What can hang from each mark
V: B L W
A: L
Y: B W
W: N P S T V Z
T: B W
B: N P S T
Z: B W X
N: B W
P: B

Every row comes from one small tree of marks. The marks that hang from a mark follow it in brackets, in alphabetical order. Every link used is in the known rows. Which tree was each row made from?
Known rows
W(P): [  5   3 -10 -18   6 -21  12  -4   7  -9  -2 -16   7  13  -8   5  -2   0
  23  -4   8  -6 -13   7   6 -11  -5  -9   5   0  -8  15   1  25]
A(L): [ 16   2 -26   6  -1 -28   3   5   6 -21 -10  18  -1  24   9   7  -2  -8
 -36   0  21  -3  14  10   7   1  10 -25  -7 -10 -13  21   2  19]
V(W): [ -2  12 -18   8   1 -40   6  -1   5 -18  -1 -21 -16  44   4   0  14   4
  12   8  22  -4   0   1  12  10  20 -17   3  17 -37  -8  -1  19]
N(W(P V)): [  0  16  -8  -1  -5 -23  -7  19  -5 -25   8 -18  -6 -16 -23  -1  -5   0
  22  -1 -18   7  -9  -4  -5 -17  14   8  30  13 -29   5 -13  20]
B(N(W(P V)) S): [-14  -9   8   5 -43  -1  -8  27  -5 -10   4   7 -11 -41 -18   7  -8  15
  -9  12 -12  13  -7 -16   3 -20   8  15 -65 -10 -27   3  -9  -7]
V(B(N P S) L W): [-11 -38   8 -29 -54  -5  -5  -4  14   3  -3  17 -18   8 -24  18 -27   6
  64  15  33  10   9 -14 -14  39   9  13 -87   7 -49 -26  14 -20]
N(B(P S) W(T V)): [  7 -13   2 -15 -10  13 -11 -11 -13 -15   4  15 -10 -21  12   4 -32   6
 -30   9 -33  29 -15  -8 -40   0  21 -30 -31  12  21  -6   8  -6]
P(B(N T)): [  8   9  27   2 -20   9   6  -4 -23  -2  -9  11 -21  -1  -5   4 -16   0
 -24  13  42 -19  -5  -5  38 -30   6   9 -37  -6  -9  -4   6  -5]
B(P S T(W(N V))): [  3  -8   8  -3   1  33   7   8   0   2   0   2  13 -29   0  16   4  16
   2  11 -10 -57   9   0  -8 -23   4  -2  -8  16   7   4 -27 -27]
N(B(P T) W(S V)): [-26   1  -3 -14   0  16 -11 -10  -6 -13  12   7  -7 -36  10  -5 -32  27
 -30  18 -22 -25  -5   0 -20 -29  14 -30  55  34   7  -6   9 -16]
T(B(P)): [ 11   5  10 -22  22 -14  14   3   2  -4  -6  -7   9  11   5   1   5   9
  29   5  18 -33 -13   1  -5 -19   6  -5 -33  10   9   9  -8  11]
Y(B(S) W(P T Z)): [ 18  14 -42   2  13  -3   6 -42   3  11   2   7  31  30  12 -22   0 -49
  -4 -13  17  47 -20   2 -24  26 -16  -4   4 -15  37  14  33  17]
N(W(S Z(X))): [-26   7   0  29  14  -2 -26   0  15  -4   3  -2 -22 -22  15 -20  21   1
 -65  16 -40  33  15  -3  32   9 -10   4  49   6   3   6  10  16]
W(N V(L)): [  9  -3  -4  -7  10 -10  -3  51   0 -14  18   6   1   0 -41  25  -5  19
  -3 -22  13 -15  22  11   6 -29   3  26  25  -1 -30 -16  10  -6]
T(W): [  2  12 -15  15   6 -29   5  13   0 -19  -5 -17   4  -2   8   3  27  22
 -13  -6  18 -13  -8   1   9 -15   4  -7   3   5 -20  -9 -35  19]
T(B(N S) W(P V)): [-10  -7  35   4 -23   3   1  36  -6   8   1  -2   8 -38  -6   1  18  16
  36 -16   1 -21 -12  -8 -34 -40  -9  20 -84 -22 -19   8 -55 -14]
Z(W): [  7  10 -19   2   0 -51  23   2   1 -20 -10 -19   2  17  31   0  15  13
  -2 -28   1 -14  -8   1  11   7  14   1   6   6 -17 -12 -18  14]
P(B(S T)): [ 13  -6  23  -2  -4  30  -5 -29   7  -1 -14   5 -23   1  23   7 -19   6
 -35  -9  37 -32  -5  -1  19 -24   4   5 -46   2   6  -3   3  -6]
V(L W): [ -1   6 -18  -9 -15 -47  -3  -5  14 -21  -1  -2 -19  42 -14  12   4   5
  22  -1  27  12  15   4   9   2  16   3  -7   2 -65 -16   5  18]
B(N P S T(W(V))): [-11 -10  12  -7 -43  26   8   9  -7  -1  -5  11   7 -37   1  13   0   8
   0  36 -13 -55   8  -5   4 -27   3   1 -70   8 -20   6 -39 -29]
V(L W(S)): [-26   0 -13  -6 -15 -39  -4 -18  31 -10   1   1 -11  35  -5   7   3  29
  -4   1  32  13  18   7  13   6   5   7  10   2 -50 -19  18   1]
T(W(N S V Z(B))): [-21   0  16  44  33  17  -8  48  11  12  10 -13   8 -30 -24  -1  25   9
  -6  -9 -10 -18  10   4 -11   3 -19  -2  75   6  16  -6 -23 -14]
T(B(N P S) W(Z)): [-13  -7  36   8  -8  -4   9  19   8  13 -13  18   3 -30   6 -11  36 -12
  13  17  -4 -13  -1 -13 -26 -19 -13   2 -93 -10   4  14 -44  -8]
Z(W(T(B(N)) V) X): [  9  12  18  11 -18  -2   3  17 -41   6  -3  -9  -4   5  28 -11  14   1
   2  -9 -60  16   6  -4  10  12  10  28 -36 -27   3   1 -27  -7]
Y(B(N P S) W): [ 12  -8 -41 -10 -16  -4  12  -8  -9   0   1  26  39  -1   3 -11 -23  11
  -7   5  57 -10 -21 -13 -10   4   4 -11 -56   6   0 -15  27 -14]
T(B(P S) W(N Z)): [  3  -7  33  10  36   4  12  20  15  19  -6  10  10 -27   3  -5  39  -4
  17  -7   4 -15  -4  -6 -39 -19 -16   0 -33   0  32  13 -33  -8]
P(B(N(W(S V)) T)): [-17  14  35  17 -34  13 -15   3 -21  -7  -1  13 -24 -32  -9  -6 -20  23
 -42  18  25  -6   2  -9  27 -34  12  25  -5   0 -15 -11   7 -21]
Y(W(V(B) Z(X))): [  8  -2  -6  10  13  26 -30  27  -2  -8  21 -19   1  15  -6 -14   5 -39
  20 -31 -28  -6   9   4  -2  35  -6   1  54  19 -12 -13   1  12]
Y(B(S) W): [ 18   5 -55   7  14  -6  -3 -12   3  -7   6   3  29  18  23 -11  -9  13
 -35 -29  58 -11 -22  -1  -2  -1   4  -5 -13   6   4 -22  23   3]
V(L W(N P Z(X))): [  8  -4   2  -6  13 -17  -6   7  11  11   8  15 -17  23 -43  -1   9 -41
  48   6 -28  45  33   2  -1  15 -15   5  45 -14 -36  11  10  17]
Y(W(P(B) V)): [ 25  12  10 -14  -2  -6   1   7  -8 -12   2  -3  27  20 -25 -10 -23 -14
  48 -44  34  -4 -22  -1 -26 -13   0  -7  18  11 -18  -6   0   9]
Y(B W(N P T Z)): [ 28  31 -43   9  38 -17  13 -16 -20  16  13   5  41  34 -17 -19   4 -46
  11 -15  30  56 -20   5 -18  21 -14  -2  72 -12  50  15  45  19]

Write each row's tree
[ 24  -3 -12  15   4  16   3 -21 -24  10 -16 -21   1  11  30   0   1   0
   3  -7 -55  29  -4  -3  34  56   6 -12   2 -22  27  -5 -11  16]  Z(B W(T) X)
[  4 -21   5 -35 -30  24 -14 -11   9   6   7 -10  -2   5 -22  22 -30 -16
  51 -21 -14  33   4  11 -26  28  -7  40 -33 -18   0   0   9  -4]  W(P T V(B(S) L))
[  -1  -17   24  -17  -14    7   12    6    2    8   -9   16    4  -13
    9    8    3   22    1   15   21  -25  -14  -11   -2  -25    0    2
 -116   -9    6    8   -6  -17]  T(B(N P S))
[ 33  10  33  -5   9  11  10  12 -28  10   3  -1   6  11 -41   5 -27 -15
  37 -17  12  31 -12   3 -21  -3  -3  15  19 -15  34  12  15  -5]  W(N P(B) T V)
[  3  -2   1  13  22  12 -21  37   4  -9  11 -10 -20   4  -3 -12  13 -41
 -10   4 -64 -14  32   8  13   3  -9   5  40   8 -20   9 -19  15]  W(V Z(X))
[-10  -4  10  -3 -19  13   3   5 -11   8  -3  -6  -8 -21  -9   2   6 -28
  42  34   1 -25  -1  -5   5  16  -6   6  -3  15  -3   2 -22  -4]  V(B(N P T(W(Z))))
[-38  17   6   3 -40   7  -9   5 -14  -4   7  -6  -7 -40 -12   1  -2  17
 -20  32 -15  -5  -1  -2  30 -33   4  19  19  -1 -15  13   5 -14]  B(N(W(P S V)) T)
[  7   7 -18   7   2   2  15 -15 -10  -4 -16 -28  -1   2  30  10   0   4
  15 -11  -9 -37  -8   0  33  12  14 -10  24   2   0 -10 -18  11]  Z(B(T) W)
[ -2   4  -9  15  26  23 -27 -11 -14 -10  13  10 -38 -24  24 -14  -1 -29
 -61  19 -57  18   9   0  15 -17   2 -34  58   7   4   4  -1  24]  N(B(T) W(Z(X)))
[ -6   4  -8   9  -6  -7   5 -34  -6   9 -12 -14   6  15  52 -13  15  27
 -47  -7 -46  32   3   6  31  39  -1   8  16 -19  29  -3   6  -2]  Z(W(S T) X)
[  8 -12  17 -21  12   7   9  -8  16   2  -9   1   5   0  21   3   5  19
  10   0  16 -37 -15   0 -14 -17   3  -3 -81   5  15   9  -8  -6]  T(B(P S))
[ 11  -3 -40  -4   8  10   9 -26   3   1  -8   8  16 -23  29  -8 -10   8
  -6  26  22 -47  -4  -4 -12 -12   4   1 -12  14   7  -3 -18  -5]  Y(B(P S T(W)))
[-14  -5  -4  -9  14 -10  30 -15  -3  14   2  -1  14 -13  24   0 -12  31
  -3 -31   0 -12 -19   5 -16 -20  -8 -20  67  -3  36   2  13 -18]  Z(W(N(B(T)) P S))
[ 23 -19 -10  -8  10  11  11  -7 -11   8 -19  -9  10  -8  19  -3 -15   5
  51   4 -49 -18  -1 -12  13  47   6 -27   6   4   5  -7 -21  10]  Z(B(P) W X)
[  2 -12  -9   8   9   4 -23   0  16   0  -3   3 -31  27 -21   0   2 -39
  35  16 -31  25  37  -1  16  37  -2 -10  20  -5 -50  -8  -3  24]  V(L W(Z(B X)))
[  1 -28  -8 -35   4  31   6 -30   5  -4  -1  16  -6  -8  31  14 -28   7
 -29  12  -1 -42 -10   4 -10 -27   5 -48 -31  19  19   2   6  -8]  N(B(P S T))
[  9   2 -10 -17  -1 -40  11   4   8  -1   7   4  -2  30 -45  15   0   3
  56  -8  30  27   9   3  -6  -5   2   3  21  -9 -41  -2  18   9]  V(L W(N P))
[-18  -5   5  -3   8  -1  -7  37  20  -5  21   6   6  -6 -30  17  -6  43
 -33 -20  19 -14  23  13   9 -25  -9  31  44   1 -14 -18  26 -27]  W(N S V(L))
[ 17 -19  12  27  32  69 -16   0  -8  32  -1   2 -11  -2  -1   7  10 -29
 -41  12 -47  42  13   2  32  43 -19 -11  -2 -29  66  16  23   2]  W(N T Z(B(S) X))
[-30   3   1 -13  -7 -40  -2 -20  42   3   1   4 -12  32 -23  -8  10 -25
  39   9   3  35  24   6 -13  13 -14   5  34  -3 -42  11  16   9]  V(L W(P S Z))
[  3 -12  -6 -27  -7  26  10 -35  15   0 -10   3   0  -1  26  16  -9   4
 -15  28  -2 -51   3   3  21 -11   4 -12 -41  16   9  15   2  -6]  B(P S T)
[ -7  10  29  15   0  15  -9  -4   0  -5  -6  -7  -7 -15   4 -10  -8  18
 -16 -10  28 -37   4   5  -1 -31   2  14  28   9  -8 -11 -25 -15]  P(B(T(W(S V))))
[ 27  32 -59   8  15 -20   5 -28 -23  -5   4  -8  35  43  16 -12  -3  -5
 -29 -13  48  28 -26   6   6  19   9  -5  23  -4  25 -14  36  19]  Y(B W(T))
[-21  21  38  22  34  14  -4  24  -1  20  16 -10   2   9  -6  -8  30  -8
 -37  -5 -15  16  10  15  -9  -6 -17  27  41 -13  60  20  22 -20]  W(N S T(B) V Z)
[ 15  31 -10  18  23  -7   6  -2 -14   0   7  -3  28  42  -8   0  30 -31
 -35 -18  19  48 -10   9  18  18  -8 -13  37  -6  41  10  35  13]  Y(W(N T Z))
[-17   1   0   0  -1 -32  12  29  13  -4   6   0  11  -4  -5   8   1  43
  -8 -43   2 -10  16   6  -6  -8   1  33  46   1 -21 -24   3 -29]  Z(W(N S V(L)))
[-25  31  21  12  10 -15  -8 -30   9  14  -5  -7  -7  -8   6 -22  29 -19
 -16  12 -21  70 -14  -1  -6   5 -13  16  23 -18  46  33  14  17]  N(W(P S T(B) Z))
[-17 -11  11  11  11  11   1  36   3   6  11 -16  18 -32 -22   5   0  40
  30 -14  18 -31  -4   2 -31  10  -5  11  54  26  16 -21 -12 -32]  T(W(N S V(B(P))))
[-18  -9   7  37  22  27 -18   5  16  16  -7 -12  -3 -26  10 -14  26   0
 -21  11 -36   1  14   2  13  23 -23 -15  45  -4  11  -2 -26   9]  T(W(S Z(B X)))
[ -5 -17   0 -42 -39  16  -2  -5  -6   4   1  13  -8  -8 -25  26 -28  -2
  41  27  20 -18  12  -1  21   5   2  26 -34   2 -26 -13  16 -10]  V(B(N P T) L)
[  9   5  28   4  -8 -15   4 -40   8  13 -16   1 -23  45  -5 -16  -2 -58
  40   4   4  58  -1  -5 -27  36  -1  -9 -24 -11   9  21   7  13]  V(W(P(B(S)) T Z))
[  6 -13  -7 -14  -8   7  -5 -34 -10  -7  -5  21 -12 -15  24   7 -22  12
 -44  16 -15  46 -25 -11 -26   9  15 -40 -43   4  36  -3  19   3]  N(B(P S) W(T))
